Each row was made from one path, in order. Every step used is in the known rows, and no mark comes twice. Write each row's path.
(in the rows, 128 means zero)
Known rows
bileb, dibol: [156 137 133 136 142 120 205 157 117  42 158 122 125 126 145 109 128 124
 136 172 145  99 177]
dibol, vokad, mebadi: [102 119 162 155  97 124 184 146 113 160 156  74 151  57  96 114 129 103
 135 162 129 105 112]
bileb, dibol, zadad, gogusu: [160 128 135  97 155 128 228 133 137  29 123 154  97 117 130 105 140 125
 135 160 143 109 157]
mebadi, vokad, dibol: [ 91 159 171 134  68  95 174 142 159 121 182 125 125  65 185 142 172 154
 105 134 128  34 128]
bileb, gogusu: [147 111 118 168 123 137 112 155 153 112 206 107 145 123 130 155  96 103
  96 162 140 131 122]
zadad, dibol, mugager: [147 172 127 123 100 106 133  94 174  50  98 159 129 146 140 106 152 126
 134 137 130 103 175]
zadad, gogusu: [177 138 137 175 116 110  80 163 130  83 161 165 101 117 106 155 112  98
 143 150 161  80 114]
vokad, mebadi: [143 103 152 162  94  93 150 151 102 161 149 101 140  89 113 154 123 122
 143 176 132  56 106]
dibol, vokad: [109 152 165 168 105 127 171 150 146 128 180  93 146  89 101 104 140 103
 133 144 138 127 136]
bileb, dibol, vokad, mebadi: [120 116 139 118 135 139 241 150  91  72 142  84 139  75 129  89 121 109
 133 182 136 110 155]
vokad, dibol, zadad, gogusu, bileb: [135 110 127  93 110 108 196 154 207  75  91 111  91  81 135 101 209 156
 157 133 139  75 125]
mugager, dibol, zadad, gogusu: [146 139 125  99 111 116 165 122 128  65 125 186  76 147  93 134 129 140
 100 116 131  76 155]
bileb, gogusu, zadad, dibol: [132 105 118 110 124 120 110 136 141 111 200 140 137 107 137 151  99 108
 102 128 123 173 127]
gogusu, bileb: [109 139 113 162 101  85 148 169 145 143 166  87 119 117 107 121 154 134
 151 125 131  51 155]
bileb, dibol, mugager, zorugo: [171 139 112  98 159 120 231 105 174  34 127 167 122 112 153  96 135 160
  98 169 128  96 190]
bileb, gogusu, zadad, dibol, vokad, mebadi: [115  90 121  99 120 129 128 130 123 130 190 120 144  78 128 145  93 100
 102 136 116 175 111]
zadad, gogusu, bileb, dibol, vokad, mebadi: [131 105 102 128 125 120 145 165  95  84 129 114  97  73 100 117 111  95
 148 155 145  59 124]
zadad, dibol, vokad, mebadi, zorugo: [115 156 147 120  88 124 154 108 109 113  96  81 146  74 106 126 152 101
 136 147 122 143 143]
zadad, dibol, mugager, zorugo: [164 181 111 101 114 106 139  71 189  56  91 169 126 128 124 124 154 150
 104 127 125 105 184]
gogusu, zadad, dibol, mugager, zorugo: [142 143 139  72 120  75 149  94 170 111 152 206 117  98 135 128 147 159
 123  97 105 146 161]
zadad, gogusu, bileb: [148 129 108 164 112 102  91 172 128 101 152 137  93 106  97 141 121 105
 151 135 152  53 123]

Which path is each row?
[135 122 101 137 129 123 139 168 112  69 141 123  95  89 102 112 117  97
 147 146 150  71 136]
zadad, gogusu, bileb, dibol, vokad
[149 115 141  99 111 112 188 151 209  67  97 125  96  87 141 108 204 153
 153 140 143  89 121]
vokad, dibol, zadad, gogusu
[111 149 130 129  96 128 168 141 104  87 160 129 115 125  92 112 118 125
  97 126 131  92 172]
mugager, dibol, vokad
[117 180 139 132  95 128 141 119 129  73 121 101 139 112 103 112 149 102
 139 128 138 134 167]
zadad, dibol, vokad
[112 124  94 119 129 100 212 149 153  79 134 107 116 115 141  77 149 140
 142 146 123  54 183]
gogusu, bileb, dibol, mugager
[159 138 157 124 125 109 167 123 180  97 130 176  91 119  99 136 154 124
 138 129 140 104 113]
dibol, zadad, gogusu
[115  91 127  97 119 128 133 124 127 147 180 112 147  62 132 151 103 102
  97 141 107 198 105]
bileb, gogusu, zadad, dibol, vokad, mebadi, zorugo
[ 95 153 172 107  76 101 189 126 175 110 156 149 104  58 175 140 179 153
 104 125 126  41 112]
mebadi, vokad, dibol, zadad, gogusu
[112 156 139 122  90 125 149 115 106  94 106  88 143  91 100 120 141  99
 141 142 132 120 149]
zadad, dibol, vokad, mebadi
[ 92 156 167 122  70  96 187 122 190 108 165 149 123  67 201 120 174 160
  98 138 120  31 131]
mebadi, vokad, dibol, mugager
[107 126 130 120  91 127 177 140  82 109 145 116 118 102  89 120 110 124
  98 139 123  77 152]
mugager, dibol, vokad, mebadi
[140 133 138 114 123 102 175 128 178 109 122 156  83 110  93 126 161 129
 142 119 133  86 120]
dibol, zadad, gogusu, bileb
[150 121  98 140 130 112 126 172 113  64 141 134  90 102 109 125 116 104
 150 147 153  58 139]
zadad, gogusu, bileb, dibol
[109 126 138 118  89 126 181 132  84 126 135 110 122  87  97 126 121 125
  94 145 114  99 147]
mugager, dibol, vokad, mebadi, zorugo
[149 119  96 130 132 112 134 156 133  57 128 150  90 106 120 109 118 109
 144 150 147  55 139]
zadad, gogusu, bileb, dibol, mugager
[133 103 115 101 127 120 120 121 161 105 189 156 135 107 148 136  99 114
  99 131 117 171 128]
bileb, gogusu, zadad, dibol, mugager
[133 134 112  92 109 111 171 127 126  75 121 173  72 141  89 127 133 143
 103 108 127  62 158]
mugager, dibol, zadad, gogusu, bileb
[162 123  83 116 142 111 141 140 142  62 122 159  88  92 108 123 120 127
 124 142 142  58 147]
zadad, gogusu, bileb, dibol, mugager, zorugo
